Known rows, with every way that one mark hangs from another:
nare(bivef(bemeviz zadonos) fori(kasir(lored(pafe)))): [1.654, 1.620, 1.115, 1.045, 0.753, -0.130, -1.015, -0.934, -0.049, 2.318, 0.560, -3.673, -2.171, 1.441, -2.084, 1.217, -0.076, 4.659, -0.795, 0.491, -0.512, -1.757, -4.101]
lored(buke pafe(bivef(bemeviz(fori)))): [0.114, -3.126, 3.018, 1.494, -4.938, -2.433, 1.366, -2.341, -1.989, -0.986, 0.651, 1.610, 2.348, 0.469, 4.252, 3.139, -0.785, -3.726, -3.022, -3.510, -0.036, -3.451, -1.101]
bivef(bemeviz kasir(lored(pafe)) nare(fori)): [0.835, 1.693, -2.737, -2.119, -0.416, -0.127, 0.825, 1.827, 0.892, -0.214, -1.367, 0.590, 0.006, -2.185, -1.303, 4.370, 0.510, 0.718, 1.555, 2.757, -2.425, 1.919, 3.821]
zadonos(fori): [-1.763, -1.555, -1.589, -1.354, -1.271, 1.115, -0.148, 1.883, 1.900, 1.233, -2.129, 3.087, 1.582, 1.667, -1.209, -4.101, -0.892, 0.025, -2.532, -0.489, 3.771, -0.455, 0.582]
fori(kasir(lored(buke pafe(bivef(nare))))): [1.440, -0.668, 0.861, 2.127, -0.719, 2.001, -0.943, -3.184, -0.048, -2.316, 5.172, -0.850, -2.204, -0.538, -0.970, -1.634, 1.266, -1.335, 0.699, -2.865, -0.067, 0.537, -2.077]
buke(fori): [-2.743, -0.715, -2.794, -1.592, -4.089, 1.728, -0.204, 1.208, 0.780, -1.195, -0.195, 3.665, 1.529, 1.776, -3.802, -5.168, -1.671, -1.989, -1.147, 0.070, 0.145, 0.712, 1.251]
kasir(lored): [0.777, -1.286, -0.055, 0.962, -0.271, 1.939, -0.871, 0.637, 1.172, -0.711, 2.618, 2.247, -0.925, -2.568, -3.299, -4.931, -1.735, 0.375, -1.042, 0.733, 2.451, 1.654, -0.331]
pafe(fori(kasir) lored(buke)): [1.148, 0.442, 2.869, 4.069, 0.040, -0.313, 0.184, 0.494, -1.625, -1.030, -0.796, 1.119, 1.502, 0.727, 0.977, -3.821, -0.923, 0.318, -1.675, -1.638, 1.543, 0.414, -6.217]
bivef(kasir(lored(pafe)) nare(fori) zadonos): [2.332, 3.550, -3.570, -1.896, 2.599, 1.386, -0.146, 1.679, 0.356, -1.892, -0.690, -0.975, -2.175, -2.657, -1.555, 3.478, 0.535, 1.651, 3.776, 3.488, -1.304, -0.193, 0.839]
bemeviz(fori(kasir(lored(buke pafe)))): [-0.882, -0.254, -0.022, -0.149, -0.529, 4.255, -1.653, -2.833, 1.752, 1.175, 1.289, 0.487, 0.146, 1.671, -2.466, -5.476, -0.847, -2.211, 1.164, -2.927, -1.374, 0.694, -3.851]
bivef(bemeviz kasir): [-1.243, -0.461, -2.424, -3.774, 0.565, 1.573, -0.775, -0.180, 3.459, 2.178, -1.210, 2.453, 0.855, -1.008, -0.954, 1.842, -0.796, 5.327, -0.749, 1.065, 0.060, 3.407, 5.328]
buke(bivef(bemeviz(fori) zadonos)): [-2.592, -1.347, -0.294, -4.332, 3.718, -0.106, -0.933, 1.068, -0.263, 3.971, -2.281, -2.602, 0.079, -0.427, -1.004, -0.468, -0.780, 1.032, 2.014, 2.205, 0.123, -2.220, 4.802]
bemeviz(fori(kasir(lored(buke(bivef) pafe)))): [-1.705, -0.253, 0.192, -0.377, 0.564, 3.729, -1.556, -2.665, 1.364, 1.999, 1.250, -0.245, -0.165, 1.359, -2.686, -5.620, -0.967, -3.058, 2.059, -3.024, -1.583, 0.023, -3.447]
zadonos(fori(kasir)): [-1.405, -0.523, -1.798, -1.156, -0.157, 2.894, -1.120, -0.047, 2.585, 1.264, -0.448, 1.389, -0.047, 2.815, -1.868, -4.878, 0.523, 0.814, -1.168, -1.639, 2.725, 0.667, -0.592]
bivef(kasir nare): [-1.428, -0.188, -3.756, -2.598, 0.333, 1.239, -0.666, 0.660, 1.862, -2.052, 0.316, 0.946, 0.860, -2.133, -2.085, 2.007, 0.321, 1.754, 1.936, -0.198, -0.116, 1.386, 4.354]
zadonos(fori(kasir(lored(buke(bivef(bemeviz nare)))))): [-2.035, -0.875, -0.444, -1.272, 1.575, 1.506, -0.081, -0.194, 1.919, 2.396, -0.084, 0.538, -1.078, 1.676, -1.139, -2.577, 0.854, -0.962, 0.412, -0.535, 0.944, 0.835, 1.357]
pafe(bivef(bemeviz nare zadonos) fori(kasir) lored): [4.040, 4.136, 1.620, 2.389, 3.100, -4.183, 0.526, 2.251, -3.513, -1.561, -1.850, -7.813, -0.294, 3.306, 5.121, 2.180, 4.115, 1.498, 0.889, 4.234, -0.898, 0.066, -2.189]
bemeviz(fori(kasir(lored(buke(bivef(nare)) pafe)))): [-1.723, -0.361, -0.176, -0.655, 0.557, 3.208, -1.335, -2.274, 0.807, 1.239, 1.261, -1.036, 0.009, 1.170, -2.509, -4.399, -0.295, -3.655, 2.744, -2.696, -2.028, -0.289, -2.335]
genad(bemeviz(fori(kasir(lored(buke pafe(bivef)))))): [-1.113, 1.332, 1.513, -0.031, 0.665, 0.529, -2.428, -1.843, 1.021, 1.998, -0.140, 1.085, -0.716, 3.527, 0.153, -1.356, -0.274, -0.860, -1.833, -3.688, -1.909, -0.257, 0.193]
fori(kasir): [-0.045, -1.138, -0.989, -0.252, -0.588, 3.830, -2.422, -2.087, 1.702, -1.297, 3.094, -0.199, -0.940, 0.244, -3.253, -4.203, 0.566, 2.620, -0.227, -2.581, 1.553, 1.208, -0.450]
pafe(bivef(kasir zadonos) fori): [2.138, 4.173, -0.564, 1.474, 1.013, -1.401, 0.211, 0.110, 0.193, 1.308, -2.921, -2.328, -1.130, 1.372, 4.301, 1.392, 0.860, 3.549, -1.338, 2.459, 0.078, 1.783, -3.571]
zadonos(fori(kasir(lored(buke(bivef(nare)))))): [-2.076, -0.730, -0.609, -0.579, 1.466, 1.899, -0.259, -0.283, 1.948, 1.705, 0.420, 0.809, -1.288, 1.481, -1.687, -3.778, 0.518, -1.538, 0.620, -1.266, 1.380, 0.510, -0.061]
buke(bivef(bemeviz kasir(lored(pafe)) nare) fori): [-4.345, 1.217, -3.964, -4.078, 1.335, -0.640, 1.021, 1.673, -0.407, 2.103, -0.438, 0.131, -0.250, 0.066, -3.206, 0.184, -0.049, -4.624, 4.518, 2.026, -3.468, 0.678, 6.433]

Rows:
[1.089, 0.032, -2.318, -4.943, 3.386, 0.308, -0.220, 1.634, -0.098, 0.924, -1.846, -3.732, -1.085, 1.242, 1.008, 4.767, 3.842, 3.236, 2.044, 5.112, 0.105, -0.030, 7.761]  bivef(bemeviz nare zadonos(fori(kasir(lored))))
[-1.585, -1.418, 1.602, 1.508, -0.804, 0.147, -0.052, 0.828, -0.010, -2.969, 1.248, 2.913, 1.781, 0.932, -1.976, -5.056, -2.242, -1.895, -0.505, -1.755, 0.797, -0.557, -2.288]  pafe(lored(buke(fori(kasir))))
[0.667, -3.558, 3.095, 1.913, -5.135, -2.894, 1.465, -2.070, -2.374, -1.851, 1.444, 1.938, 1.989, -0.540, 4.343, 3.945, -0.641, -2.821, -3.572, -3.376, 0.940, -3.524, -0.215]  lored(buke pafe(bivef(bemeviz)))
[-0.018, 0.186, 2.997, 2.799, 1.692, -1.980, 0.725, 1.208, -2.699, 0.104, -1.375, -1.008, 1.339, 0.285, 1.323, -1.608, -0.152, -0.867, 0.147, -0.729, 0.354, -0.539, -3.112]  pafe(fori(kasir) lored(buke(bivef(bemeviz nare))))
[0.337, 0.529, -1.972, 0.030, -0.001, 0.422, 0.778, -0.286, 0.081, -1.438, 1.049, 2.126, 0.038, -3.196, -0.153, 3.254, 0.011, -1.115, 1.805, -0.483, -0.768, 1.303, 1.287]  bivef(kasir(lored(buke pafe(fori))) nare)
[1.478, 3.023, -2.970, -4.258, 3.674, 0.667, 0.150, 2.048, 1.817, 0.719, -2.709, -1.736, -2.197, -1.994, -0.635, 6.022, 1.174, 4.978, 3.152, 6.530, -2.812, 2.390, 5.494]  bivef(bemeviz kasir(lored) nare(fori) zadonos)
[2.882, -0.294, 2.136, 3.395, -1.597, -1.626, 1.334, -0.554, -2.663, -1.421, 1.740, 0.627, -0.784, -1.966, 2.634, 1.232, -0.203, -2.941, -1.226, 0.138, 0.862, -1.112, -2.873]  kasir(lored(buke pafe(bivef(nare zadonos) fori)))
[2.004, 0.097, 1.397, 2.326, -2.855, -3.064, 1.951, -1.513, -3.416, -1.636, -0.757, 0.394, 1.066, -0.632, 6.082, 6.473, 0.579, -2.230, -1.454, -1.867, -0.111, -2.990, -2.454]  lored(buke pafe(bivef(kasir nare zadonos) fori))
[-1.302, -2.593, 2.678, 0.112, 2.322, -2.466, 0.400, 2.279, -1.683, -1.787, -0.041, 0.090, 1.767, -1.545, -0.066, -0.608, -1.716, -0.826, 0.698, 0.269, 1.531, -2.934, 1.704]  pafe(lored(buke(bivef(bemeviz nare zadonos))))
[-3.286, -2.672, 0.692, -0.173, -3.855, 2.058, 0.137, -2.394, 1.458, -1.115, 1.270, 4.600, 0.534, 0.975, -1.628, -2.472, -1.831, -1.460, -1.521, -3.030, -0.937, 0.655, -0.196]  lored(buke(fori(kasir)))
[0.354, 2.569, -3.793, -3.328, 2.162, 1.392, -0.536, 1.861, 1.553, -1.823, -2.545, -1.017, -1.121, -1.695, -1.486, 3.781, 0.396, 4.050, 2.943, 3.174, -1.278, -0.042, 2.475]  bivef(kasir nare(fori) zadonos)
[1.642, 1.042, 1.507, 2.182, -2.859, -3.482, 1.094, 1.067, -1.389, 1.356, -3.069, -1.949, 1.117, 1.904, 4.708, 0.944, 1.042, 1.444, -4.312, 2.104, 0.576, 1.298, -1.506]  pafe(bivef(bemeviz) fori)
[0.945, -0.748, 0.703, 0.899, 1.551, 3.047, -1.475, -3.094, 0.018, -0.363, 4.597, -0.460, -2.905, -1.337, -2.024, -2.496, 0.250, -0.140, 1.577, -2.378, 0.661, -0.143, -1.610]  fori(kasir(lored(buke(bivef(zadonos)) pafe)))
[-4.173, -3.575, 1.235, -1.001, 0.102, -0.572, 0.541, -1.075, 0.745, 0.030, 0.433, 2.608, 0.581, -3.003, -0.378, 1.677, -2.209, -1.072, 0.661, -2.724, -0.138, -1.385, 2.965]  lored(buke(bivef(kasir nare)))
[-0.684, 0.048, 2.485, 2.162, 1.451, -3.264, 1.583, 2.743, -2.439, 0.545, -3.204, 1.045, 2.587, -0.940, 1.958, -0.328, -1.648, -0.953, -0.549, 0.422, 0.813, -0.672, -1.951]  pafe(fori lored(buke(bivef(bemeviz kasir nare))))
[-1.118, 0.704, -2.939, -3.560, -0.884, -0.122, 0.459, 2.035, 2.141, -0.124, -3.189, 0.576, 1.150, -1.149, -1.205, 4.655, 0.377, 3.060, 0.710, 2.463, -2.370, 2.004, 5.459]  bivef(bemeviz kasir nare(fori))
[0.039, -2.659, 2.017, 1.917, -0.783, -0.029, 0.487, -0.831, -1.421, -0.220, 3.284, 2.933, -0.601, -3.641, -1.176, -1.932, -2.404, -3.753, -0.367, -2.007, 1.813, -1.819, -1.002]  kasir(lored(buke(bivef) pafe))
[2.948, 2.971, 3.484, 4.471, 2.126, -3.908, 0.989, 0.595, -3.301, -2.940, -0.760, -5.466, -0.591, 2.447, 5.512, 1.528, 2.554, -0.468, 0.570, 1.340, -0.931, -0.985, -5.492]  pafe(bivef(nare zadonos) fori(kasir) lored(buke))
[1.268, -2.654, 1.685, 2.270, -2.325, 0.763, 0.355, -1.042, -0.885, -1.426, 3.335, 4.009, -0.106, -3.204, -0.827, -1.697, -2.150, -2.613, -1.655, -1.881, 2.127, -0.908, -1.597]  kasir(lored(buke pafe))
[-0.865, 0.591, -1.016, -2.066, -0.137, -0.056, 1.202, 0.967, 2.526, 0.366, -1.831, 1.849, -0.406, -2.352, -0.902, 4.686, -0.448, 1.746, 1.031, 2.646, -3.339, 3.195, 4.105]  bivef(bemeviz kasir(lored(buke)) nare(fori))
[0.715, 0.339, -3.197, -3.095, 1.011, 0.057, 0.360, 0.754, 0.569, -0.088, 0.642, 0.214, 0.255, -2.552, -0.559, 5.256, 1.433, 1.104, 2.191, 2.288, -1.289, 2.269, 6.797]  bivef(bemeviz kasir(lored(pafe)) nare)
[2.314, -0.735, 2.633, 4.271, -2.717, -1.196, 1.264, -0.945, -1.904, -0.770, 2.019, 2.216, -0.358, -1.818, 2.049, -0.870, -1.252, -3.265, -2.510, -1.132, 1.291, -0.406, -4.318]  kasir(lored(buke pafe(bivef fori)))
[1.608, 2.032, 1.254, -0.209, 3.440, -3.215, -0.278, 1.993, -1.409, -2.299, -0.538, -7.152, 0.461, 3.380, 2.767, 0.836, 2.707, -0.242, 2.328, 3.472, -1.675, -1.288, 0.440]  pafe(bivef(bemeviz(fori(kasir)) nare zadonos) lored)
[2.628, 1.610, -0.894, 2.592, -3.309, -1.712, 0.593, -0.041, -2.515, -0.850, -0.384, 0.115, 1.474, 0.257, 3.044, 0.741, 0.366, -1.537, -2.256, -1.739, 1.736, -1.464, -3.881]  lored(pafe(bivef(kasir) fori))
[-0.715, 0.124, -1.512, -0.436, 0.779, 3.220, -1.035, -0.127, 2.833, 1.596, 0.464, 1.429, -1.172, 2.207, -2.425, -5.782, 0.403, 0.282, -0.628, -0.845, 2.477, 1.661, -1.340]  zadonos(fori(kasir(lored)))
[2.178, 1.797, 1.948, 2.866, -1.208, -2.697, 1.131, -0.866, -1.526, 0.243, -0.409, -4.318, -1.177, 1.798, 4.560, 2.755, 3.365, 0.005, -1.258, 1.730, -2.097, 2.537, -1.392]  pafe(bivef(bemeviz nare) fori(kasir(lored(buke))))
[-1.227, -1.056, 1.512, 1.076, -2.980, -2.199, -0.078, 1.123, 0.541, 2.071, -1.776, -0.398, 1.408, 0.966, -2.268, 0.328, -2.302, 3.669, -3.910, -0.578, 0.547, -2.081, -2.569]  nare(bivef(bemeviz) fori)
[0.499, -0.514, 0.014, -1.081, 2.404, -0.970, -0.887, -0.908, -0.369, 3.661, 0.891, -2.973, -0.497, 2.003, 0.029, 2.592, 0.860, 4.274, -0.960, 0.354, 2.062, -2.150, 0.685]  nare(bivef(bemeviz zadonos(fori(kasir(lored(pafe))))))
